Each row comes from the steps of one walk. Every step used is in the known rows, and no mark comes twice. Write the walk behind each row, first mark first.
Known rows
D -> K -> R -> P -> U -> E -> L: [ -3  -5  25 -20   4  -8  32 -21   8   2  -3 -59  19   9  19   2  -4   4
 -22  -8  32   5  -4   1  18  35  12  21 -20 -24  -3 -17  -6  12   6 -29
   0  -5  16   7   1]
B -> M -> H -> Y: [ 28   8 -14 -22 -25  23 -16   4   2  -6  19  16   3  -4  21 -18  45 -44
  -7   5  -6  -8 -30   4  10 -27   7   0  13  18   2  17  -9  -2  25  32
  -3  14   8 -18  -6]
K -> R -> P: [ -8  -7  21   0  -2   9   0 -30  22  22  -8 -28   2  -2  20 -14 -38 -29
  15 -18  18   4  29  -5  27  27  -5  11 -28 -10  29 -14   9  11  -6  -8
 -13 -12  18  -5   1]
D -> K -> R: [ 10   0  17   4  35  23   9 -15  20  15  -7 -27   6   3  -2 -15 -22 -21
  28   1 -13   0  20  -8  29  32   1  -5 -35 -17  46   2  10   7 -26 -13
 -23 -19   7   1 -12]
E -> L -> Y -> H -> M -> B: [  8   1  -6 -35 -26  -1   3 -27  12  13  -2 -26  15   7  44   6   1 -11
 -13 -17  -2  -7  -4   3 -11 -22  -3  17  53  17 -19  11   0   1  19  18
 -17  27  20 -36 -23]
B -> P: [  6  -4   0 -25  -6  20  12 -17  17  -5 -13   8   9   9  11  -8   0 -10
   2 -27   9   1   2   1  14  27  -2  13  15   0  -4  -9   2  -6   6 -10
  -1   1  18 -11 -21]
A -> K -> R -> P -> U: [ -6   1  23   2  -4  21  -1 -35  25  14 -14 -38  14  -9  27 -10 -24 -34
   3 -25   9   4   7  -8  41  40  -4  15 -22 -14  19 -18  18  14  -4 -20
 -14  -9  23  -3 -16]
B -> P -> U -> E: [ -8 -14   3 -25 -15   8  26 -12  17  -9  -9 -24  11   7  12   1   2  -1
 -21 -33  34   7 -23  -5  15  30   1  20  15  -5 -15 -25   0   4  10 -22
  10   3  18  13 -17]
U -> P: [ -4 -27   3 -23 -11   9  17 -15  17  -6  13   2  -1  -4  14 -14 -22 -22
   4  -5  27  -7  19   4  22  11 -10   9   5  -6   5  -9 -12   9 -13  -4
   6 -10  21  11 -17]
Z -> T: [ -5  17   5   3   3 -11   8 -11  -3  -1  13  -5   0  -6 -10  -1  21 -20
  -3  -7   9  13   8  17  -2  16   4  -6 -17   3 -15  -7  -2   4  -4  10
   6 -10 -14  -4  24]
N -> M -> H -> Y -> A -> K -> R: [ 33  17   0  -8  24  28 -20  -6  22  15 -13 -22   9 -10   4 -20  -8 -28
  21   5 -24  -6   3  -7  25  12  -2  -9  -7 -16  41  12   4   5 -26   7
 -27 -10   3 -16 -19]
L -> Y -> H -> M -> B -> P: [ 12  -2  -5 -40 -26  15   7 -27  21   9 -18  -2  14  11  37  -4  -7 -14
  -1 -33   1   0  -4   0  -1   5  -3  24  54  13 -18   5   7  -3  23   6
 -18  18  26 -33 -38]
Z -> T -> Y -> Q: [  4  15  -4   1 -15 -17  18  -7   4 -17  39 -17  15   7   6  -2  19 -23
 -13  -9  20  21  -7  29  -1  19 -25  -7   3  -8  -1 -16   0  -5  20   1
  26  -9 -21 -17  24]
Z -> T -> Y -> H -> M -> B: [ -2   7 -11 -24 -30   2  -7 -32  17  16   2  -7  12   1  28   1  10 -26
  -8 -16   0   2  -4   2 -10 -16 -12   6  38  22 -27   8   8   2  26  18
  -8  20  13 -38 -18]
Y -> A: [ 21   5 -15 -16  -1   9  -8   3   7  -7  -5  -5  11  -5  -5  -7  12 -11
   1  -3   5   4  -4   5   5  17 -14  -6  15  -4  -7  -3   5  -8 -14   8
   2   6 -10 -10  -1]
K -> R -> P -> U: [ -9  -4  21  -3 -12  16   2 -36  24  13 -11 -36   9  -7  24 -11 -20 -36
  -2 -26  15   5   6  -7  35  36  -6  18 -19  -9  12 -19  17  12   2 -17
 -10  -5  19  -3 -13]
P -> B -> M: [ 12  -9  -2 -23 -28  30   6 -32   6   9   4   6   8  -3  35  -9 -10 -25
  -1 -14  19   2  18   3  -1 -19 -17  26  17  20  -9  -9  -6  16  10  10
  -2  -3  22  21 -18]
P -> R -> K -> D: [ 27   7   0  -8  38  11  25   4  34  10  -7 -14   4   0  -5 -16  -8 -26
  14  11  -3  16   8 -16  44  28  -3  -6 -40  -7  52   9  14   8 -39 -17
 -10 -20  12   2 -23]
R -> K -> D: [ 19   4   2  -2  38  11  26  -2  31  12  -2  -5   8   2  -8 -16  -5 -22
  17   8 -10   9   4 -11  39  28  -2 -13 -43  -6  44   7  10   3 -31 -12
 -10 -19  11   4 -16]
Q -> Y -> H -> M -> B -> P: [ 14   5 -12 -37 -19  26   3 -26  23  12 -18  -7  20   9  28 -11  -7 -15
   1 -34   0  -1 -14  -2   2   8 -10  16  53  16 -17   4   7  -6  26   6
 -18  16  26 -37 -40]
R -> K: [  8  -3  -5   1  16  11  20   0  21   8  -4   0   6  -3 -10 -13  -2 -21
   5  -1   5  -4   4  -2  26   9  -2  -2 -16   4  23   9   2  -4 -21   3
   2 -13   8   6 -20]
T -> Z: [ -4  18  -2   9  -9 -10  -1 -13   2   1  14   1   2  -7 -13  -6  28 -26
  -4 -10   1   6   7  17   0  12   2 -18  -5   5 -11 -15  -1  -5 -13   9
   7 -10 -12  -4  26]
A -> K -> R -> P: [ -4   0  23   7  10  17  -3 -28  24  25 -14 -29   8  -6  23 -11 -45 -27
  22 -16  10   2  30  -7  36  32  -2   5 -33 -16  41 -13  10  14 -13 -13
 -18 -16  24  -4  -4]
Z -> T -> Y -> H -> M: [  7   9 -16 -15 -30 -10   0 -26  16   4  15 -10   7   6   8  -3   7   3
 -15  -5   8   7   3  14 -15 -31 -22  -9  28  17 -15  -1  -1   6  31  16
   4  13   0 -31  -6]
L -> Y -> A -> K -> D: [ 34  16   3  -5  41  10  13   5  19   5  -4 -14  18  -2   9  -7  -8 -12
  21   6 -22  13   4  -5  33  37  -2 -21 -26 -21  44   3  10   5 -35 -10
 -21 -14   6  -4  -5]
P -> U -> E: [-12 -14   3 -18 -13   3  24  -9  11  -9   0 -30   9   3  11   4   5  -1
 -24 -26  33   4 -22  -3  14  20   0  13   8  -4 -11 -24  -4   5   4 -16
  12   2  12  17  -6]
A -> K: [  9   9   3   3  24  23   1  -6  12  -1  -3  -6  17  -6  13   3  -9  -6
  11  -8  -9  -7   8   3  29  18   4 -15 -11  -9  30  -3  -3   2 -23  -6
  -7 -10  17  -2  -8]
D -> K -> R -> P: [ -4  -5  25   5   9  17   2 -28  22  25 -12 -28   5  -1  19 -17 -46 -30
  25 -12  13   4  30  -7  37  36  -2   5 -42 -15  38 -10  14  14  -7 -14
 -22 -16  20  -5  -3]
L -> Y -> H -> M -> B: [  8  -1 -10 -30 -27   6  -1 -25  15  15  -3 -17  11   5  42   4  -4 -17
  -7 -21  -5  -7  -4   0  -8 -24  -7  13  54  21 -14  10   4   0  16  21
 -19  25  19 -35 -26]
Q -> Y -> A -> K: [ 30  24 -14   0  31  25  -6   9   8   1  -7 -17  28 -12  -1  -9  -6  -8
  15  -5 -15   1 -11   5  22  29 -12 -24   8 -14  25   2   1  -3 -21   7
 -13  -8   1 -12  -7]
Y -> A -> K -> R -> P: [  3   3  17   5   9  17  -8 -24  25  24 -18 -29   9  -9  19 -14 -43 -28
  24 -13  10   4  27  -7  34  35  -5   3 -27 -18  35 -12  14  11 -15 -10
 -19 -15  19  -7  -5]
E -> U -> P -> R -> K: [ 14 -13  -1 -14  12   6  26   1  29   5  -8 -12  -3  -8  -4 -15 -22 -25
   0   8  26   4  15  -9  42  12  -9  19  -2  -6  30   9   5  13 -33  -9
   4 -21  15  11 -44]
B -> M -> N: [ 15  -1  -9 -34 -24  22   2 -26  -3  11  -9  -5  -1   1  33 -10   9 -25
  -9 -12  10 -19   1   1   1 -35  -3  15  19  19  -4  -3 -10   9   5  12
 -11  17  11   4 -30]
B -> P -> U -> E -> L -> Y: [  7 -10  17 -36 -10 -33  47  -2  -7 -12   9 -41  12  12  34   6   7   7
 -30 -16  21   9  -6  16  -9  19  13  28  21 -17 -10 -10 -12   2  10  -1
  -1   5   2   1  10]
H -> Y -> A: [ 27  12 -21 -18  -9  11 -16  13   5 -12   5   2  14  -9  -5 -13  34 -25
   5   9  -7   7 -24   5   9  10  -7 -16  16   1  -3  11   4 -11  -2  19
   3   5 -11 -18   4]
A -> Y -> H -> M: [ 17   8 -13 -14 -23   4   4 -20   9  -2  15 -25   8   2  12   2 -10  18
 -17  -6  10  -7   4  14 -13 -34 -15  -5  30  19   3 -10 -12  -2  27  21
 -11  18   8 -31 -14]
E -> U: [ -8 -13  12 -12   0 -11  18 -16  -2  -4   5  -9   4   7   4  12   2  12
 -17 -10  13  -5   0   3  20  11  -9  16  16  -9  -5 -12  -3   4  -3  -4
   8  -3   2   1 -16]
U -> E: [ -9 -16  -3 -19  -5  -3  25   1   7  -8   5 -19   5   7   5   5   1   8
 -16 -18  33   1 -11   0   5  10   1   5   8  -2  -3 -19 -12   1  -2  -8
  14   1  10  17   5]
Q -> Y -> H: [ 19   9 -14  -2   2  -1  17 -11  10   2  18 -35  24   7  -2  -4   7   9
  -7  -7  -6   2 -16  20  -3  -9 -37  -7  29   8   3  -5   2 -10  16  18
   0   1  -4 -24  -4]
A -> K -> R -> P -> B -> M -> N: [ 15   0   4 -30 -23  34  -1 -42   9  25 -15 -11   5  -7  46 -20 -26 -29
   7 -16  12 -15  22  -2  13 -26  -6  25  10  10  12  -2  -6  23   4   3
 -24   4  20  10 -32]

Which walk is each row?
[  6  -1  -6 -40 -21  28  -1 -27  24   9 -24   7  12   7  32  -8  -8 -23
   2 -35   5  -3  -4  -8   7  14   3  19  42  14 -16   2   5  -3  17  -1
 -16  17  30 -29 -39]	H -> M -> B -> P
[ 14 -12  -4 -43 -36  28   7 -37   5  11  -3   2   0  -4  43 -20 -14 -27
  -4 -13  22 -18  16   2   5 -37 -10  28  26  18  -6  -3 -14  21   8   8
 -12  10  17  15 -35]	U -> P -> B -> M -> N
[-17   8   2  -4 -15 -29  11 -17   1  -6  31  11   6  -2  -8  -7  37 -31
 -13   0  14  24   6  14  -7  22 -14 -11 -24   1 -17  -7   3   3  20   6
  22 -11 -18 -12  33]	Z -> T -> Y
[ 30   9  -4 -22  28  20  19  -6  42  18 -20 -12   7   1   7 -19 -15 -30
  16   0  -4  15   5 -22  41  25  -1   1 -18  -1  43  15  18  10 -29 -16
 -20 -11  24 -11 -41]	H -> M -> B -> P -> R -> K -> D
[ 15  -5  -6 -39 -32  27   4 -35   1  12  -6   1   2  -2  40 -17  -5 -23
  -7 -16  15 -17  11   2   1 -38  -7  24  24  20  -6  -2 -13  16  10  10
 -13  13  12  11 -27]	P -> B -> M -> N
[ 19   7 -14 -32 -29   9   2 -26   3   4   1 -22   2   1  24  -9  -6   7
 -17  -9   9 -24   1  11  -8 -49  -6   2  34  19   2  -3 -16   4  23  18
 -19  28   2 -26 -25]	A -> Y -> H -> M -> N
[ 27   7   0 -17  33  18  23  -4  39  15 -17 -10   8   2   4 -18  -9 -34
  18   3  -5  17   5 -21  45  35  -2   3 -28  -4  43  12  19   7 -33 -19
 -16 -16  21  -6 -36]	M -> B -> P -> R -> K -> D
[ 24 -12  -4 -33 -31  32  -3 -25   9   6   8  15  -2  -4  37 -23  -6 -33
  -9 -14  24 -13   9   5   5 -30  -9  32  24  13 -11   0 -14  16  17  17
 -10  14  19   4 -22]	U -> P -> B -> M -> H
[  5  -9  17 -40 -13 -29  44  -6  -6  -7   5 -41  15  11  42   8   7  -1
 -28 -19  18   8  -9  12  -9  20  14  32  28 -13 -16  -6  -9   2  12   1
  -6   9   6  -4   4]	M -> B -> P -> U -> E -> L -> Y
[ 11   9 -16 -32 -34  -3   0 -31   8   9   1 -11   1   4  18 -12   9  -4
 -16  -9   8 -11   0  11 -11 -45 -10  -1  31  17 -12   4  -8  10  25  15
  -8  23  -5 -26 -16]	Z -> T -> Y -> H -> M -> N
[ 23   2  -9 -26   7  21  11  -4  32  13 -28  -9   2  -3   7 -18 -12 -37
   2  -7  12   4   5 -14  31  11  -4  18   7   7  24  17  12   4 -22  -3
 -10  -9  20 -10 -51]	N -> M -> B -> P -> R -> K
[ 33  15 -15 -18 -20  14  -5   7   5 -19  30 -16  12   6  24 -13  19 -27
 -10  -5   3  -6 -34  22  12 -16  -9  -4  28   1  16   5 -13  -9  21  20
   3  10  -7 -30   0]	N -> M -> H -> Y -> Q
[ 17   3 -17 -35 -29  11  -2 -28  10   8  -6 -16   1   6  26 -10  -5   3
 -13 -13   6 -23  -1   6  -3 -51  -7   3  40  18  -1   4 -12   8  15  12
 -15  29   6 -23 -30]	Y -> H -> M -> N
[  7   5  -7  -6 -17  -8  16  -6   8 -19  36 -16  18  11  14  -3  11 -17
 -13 -10  18  13  -9  22   5  16 -28  -5  10  -7   9 -15  -2  -8  19  -3
  24  -4 -12 -16  14]	T -> Y -> Q
[ 13 -15  -3 -32  -5   9  10  -4  22 -11   1 -18  -7  -6  17 -10 -21 -26
  -3   0  34   9  22  -5  28  10 -10  19  11  -6  24  -5  -1  17 -28 -12
   6  -8  19   3 -25]	U -> P -> R
[ -4 -11  -3 -31 -27  10  20 -22  23   0 -13 -30  15   8  23   3  -2   1
 -23 -35  30   4 -27  -5   8  13  -5  24  39   4 -26 -18   5   5  22 -17
   2  12  24  -2 -31]	Y -> H -> M -> B -> P -> U -> E
[ 16  10   5   3  29  17  -4 -11  24  13  -7 -22  14  -8  -3 -13 -12 -21
  22   2 -16   6  17  -7  22  34 -10 -11 -18 -22  38  -1  12   4 -28  -8
 -13 -19   2  -6 -10]	T -> Y -> A -> K -> R
[  8 -10   9 -17 -29  32   2 -42  14  22  -3  -5   6  -5  41 -15 -30 -35
   7 -17  25   6  31  -2   8  -9 -17  33   4  14   2 -13   1  23  11   5
 -10  -9  28  20 -18]	K -> R -> P -> B -> M
[ 12   2 -15 -41 -25  16  -4 -23   6   6  -9  -9  -3   2  26 -13  -7  -5
 -12 -17   8 -24   0   1   2 -39   5   0  30  16   4   4 -17   9   7  11
 -16  28   7 -17 -24]	H -> M -> N
[ 19   1  -8  -7  17  11  17   7  27   5 -12 -13   0  -6  -7 -14  -7 -27
   2   4  14   7  10  -8  33  10  -4   7 -11   2  35  11   8   4 -32  -4
   2 -14   9   3 -29]	P -> R -> K
[  7 -10   5 -19 -35  30   3 -39   8  17   0   2   7  -5  43 -11 -26 -31
   3 -19  29   5  25   2   6 -13 -17  32   8  18  -7 -13  -2  21  17   7
  -6  -4  27  20 -15]	R -> P -> B -> M
[ 26  13  -1 -11  20   0  11  10   2  -5  -6 -25  22  -6  15   5  -4   5
   1  -2  -1   4  -2   9  13  25   4  -7   9 -23  14  -2  -3   1 -21  -1
  -9  -5   2  -2   0]	U -> E -> L -> Y -> A -> K
[ 25   0  -9 -24 -19  25  -9 -13   3   5   4   8  -3   1  27 -13  17 -31
 -14 -14  13 -13  -5   4   2 -28  -3  20  17  15  -8   0  -9   4  14  21
  -8  21  13  -7 -18]	B -> M -> H
[ 16   3 -18 -19 -22   7  -2 -22  19   3   4 -17   6   8  15   0  -9  13
 -11 -11   5  -6   1   9  -6 -38 -16  -4  40  17  -3  -1  -5   3  16  14
  -5  19  12 -26 -21]	Y -> H -> M
[ 13   6   2   6  -9  -6  20 -17   0 -10  27 -29  16   1   1  10   7  18
 -18   4   8  -3   5  24  -9 -11 -25   2   6  10   3 -20  -3 -15  26  16
  -3   2  -2 -22   1]	A -> Y -> H
[ 19   3  -9 -43 -13  23  -2 -13  25   0 -24 -14   2   2  29  -7 -11 -26
  -4 -22  19  12   6 -13  18  13  -2  27  36   7   8   3  11   9  -7 -10
  -9  11  25 -25 -40]	H -> M -> B -> P -> R
[ 39   4 -21 -33 -29  25 -19   3   9  -6   7  14   9 -13  12 -27  21 -38
   4   9   7   2 -17   6   8  -8 -13   6  29   4 -13  14  -2   3  10  25
  -4   9  -3 -11 -11]	U -> P -> B -> M -> H -> Y -> A
[  4   0 -13 -28 -26  16  -8 -29  20  16  -6 -12  12   4  35   3  -3 -17
  -5 -20  -3 -10  -6  -3  -2 -22  -9  10  49  23 -16   8   5  -1  16  16
 -15  25  23 -35 -31]	Y -> H -> M -> B
[ 20   1  -4 -33  -3  15   7  -6  21 -10 -17 -14   0   3  16  -7  -6 -18
  -4 -16  22  15   9  -7  22  22  -4  22  17  -1  17  -4   8   8 -14 -16
   1  -1  17 -12 -26]	B -> P -> R
[  7 -23   5 -29 -33  25  14 -38   8   9   7   8   4  -5  37 -10 -25 -23
  -2 -10  31   0  24   2   8 -16 -22  38  25  12 -14 -11  -9  25   9   5
   0  -9  27  29 -33]	E -> U -> P -> B -> M
[ 11  -9  12 -14 -21  37   4 -41  14  24  -5  -5   8  -4  40 -17 -36 -36
  16 -13  21   6  31  -4  14  -3 -16  29  -7  10   8  -9   4  26  10   0
 -16 -12  29  21 -21]	D -> K -> R -> P -> B -> M
[  9   0  -8 -37 -24  26   0 -31  26  10 -21   2  14  10  31  -5  -5 -16
   1 -33   2  -2  -5  -4   4   6  -5  21  48  15 -20   2   8  -4  22   0
 -15  17  30 -33 -43]	Y -> H -> M -> B -> P
[ -4 -12  24 -10 -11  26   9 -41  24  18  -1 -11  10  -5  31 -25 -58 -22
  22 -18  21   6  40   0  28  20 -10  22 -20  -9  24  -7   3  23   4 -12
 -19 -17  17  10   4]	D -> K -> R -> P -> B
[ 18  13   1   2  -4   4  22   2  -8 -25  39 -37  18   0  14   4  -6   1
 -16  -8  21   0  -5  29   1  13 -15  -3   6  -5  22 -28 -15 -17  17  10
   3  -2 -11 -17  12]	A -> Y -> Q
[ -8 -13   1 -36 -23  12  18 -20  17   0 -17 -25  11   6  24   0  -1 -11
 -22 -36  30   1 -26  -8  12  23   0  24  26   1 -23 -19   0   5  13 -16
   0   7  22   4 -28]	N -> M -> B -> P -> U -> E
[ 18  15  -9  -1  15  12  -8   0  12  -3  -2   1  23 -10   3  -3   6 -14
   9   2  -8   5   1   3  21  29 -12 -21  -6 -16  15   0   7  -1 -14  -3
   0  -8   1 -11  -2]	T -> Y -> A -> K
[ -6  -3  24   1  -4  21   3 -34  23  14 -14 -38  12  -5  23 -13 -24 -36
   5 -23  10   5   7  -8  42  43  -4  15 -29 -13  19 -16  20  14   1 -22
 -17  -8  20  -3 -15]	D -> K -> R -> P -> U
[ -1  -6  17 -12 -16  19   1 -39  26  16   1  -6  15 -11  28 -24 -49 -24
  18 -15  21  12  38   0  22  24 -20  18 -12 -12  18  -7   6  22   6 -10
 -12 -18  11   5   8]	T -> Y -> A -> K -> R -> P -> B
[ 40  11 -23 -28 -24  25 -22   5   6  -6   5  12  11 -11  10 -22  31 -33
   2   6  -1   3 -22   6   4  -9 -10   2  28   7 -12  15   1  -1  12  27
  -5  13  -8 -15  -4]	P -> B -> M -> H -> Y -> A
[ -2  -2   7 -26 -20  27   5 -33  22   1 -19 -11  18   0  29  -6   8 -34
 -10 -37   5   2 -17  -8  25  37  -2  26  21   3 -19 -10  16   0  12 -16
  -9   9  25 -15 -36]	M -> B -> P -> U
[ 30  11  -8 -14 -33  22  -2  -4   8 -11  29 -13  15   2  38 -16   4 -35
  -4 -10  15   2 -21  21  15 -13 -13  11  26   3  12   0  -7   1  32  16
   3   6   3 -18   1]	R -> P -> B -> M -> H -> Y -> Q
[ 19  -2   5 -14 -21  37  -5 -37  15  24 -10  -6  12 -11  39 -15 -33 -33
  15 -14  18   7  29  -2  12  -2 -19  27   5   7   5 -10   5  23   4   3
 -15 -11  26  18 -23]	Y -> A -> K -> R -> P -> B -> M
[  1  -2   7 -20 -15  22  11 -27  20  -7 -14 -12  15   2  18  -7   6 -22
 -11 -32   8   3 -13  -3  25  36  -3  20  11  -2 -11 -16  12   1  10 -19
  -2   4  17  -7 -28]	B -> P -> U
[  0  -1 -11 -33 -21  20 -10 -24  16  14  -9  -5   8   0  36  -1  -4 -26
  -3 -24   0 -10  -4  -9   2 -12   4   7  39  21 -11   8  -1   1   8  14
 -17  24  24 -28 -25]	H -> M -> B
[-17 -16   9 -16 -20   2  21 -16  14  -1  -4 -34   9   2  19   1 -11  -7
 -21 -30  42   6 -14  -4  20  26  -1  17  -1  -6  -9 -29   0  10  10 -19
   9   1  18  15  -3]	R -> P -> U -> E
[-12 -14  16  -9  -5   8  22 -18  19   7  -9 -43  10   2  16  -4 -21 -12
  -7 -24  35   7  -9  -9  29  37   1  15 -15 -15   6 -24   7  14   4 -26
  -2  -7  19  17  -8]	D -> K -> R -> P -> U -> E
[ 29  16   0  -8  23   4   6   7   2  -5  -6 -21  22  -8  16   3  -2  -1
   5   1 -11   3   3  10  15  24   2  -9   7 -22  18   2  -1   0 -24   3
 -12  -5   1  -8  -1]	E -> L -> Y -> A -> K
[ 35  15 -15 -13 -22  19  -2   6   4 -17  32 -14  13   5  27 -10  25 -31
  -9  -5   5  -1 -33  22  11 -14  -9   2  29   4  12   2  -9  -8  23  19
   8   9  -3 -21  -3]	B -> M -> H -> Y -> Q
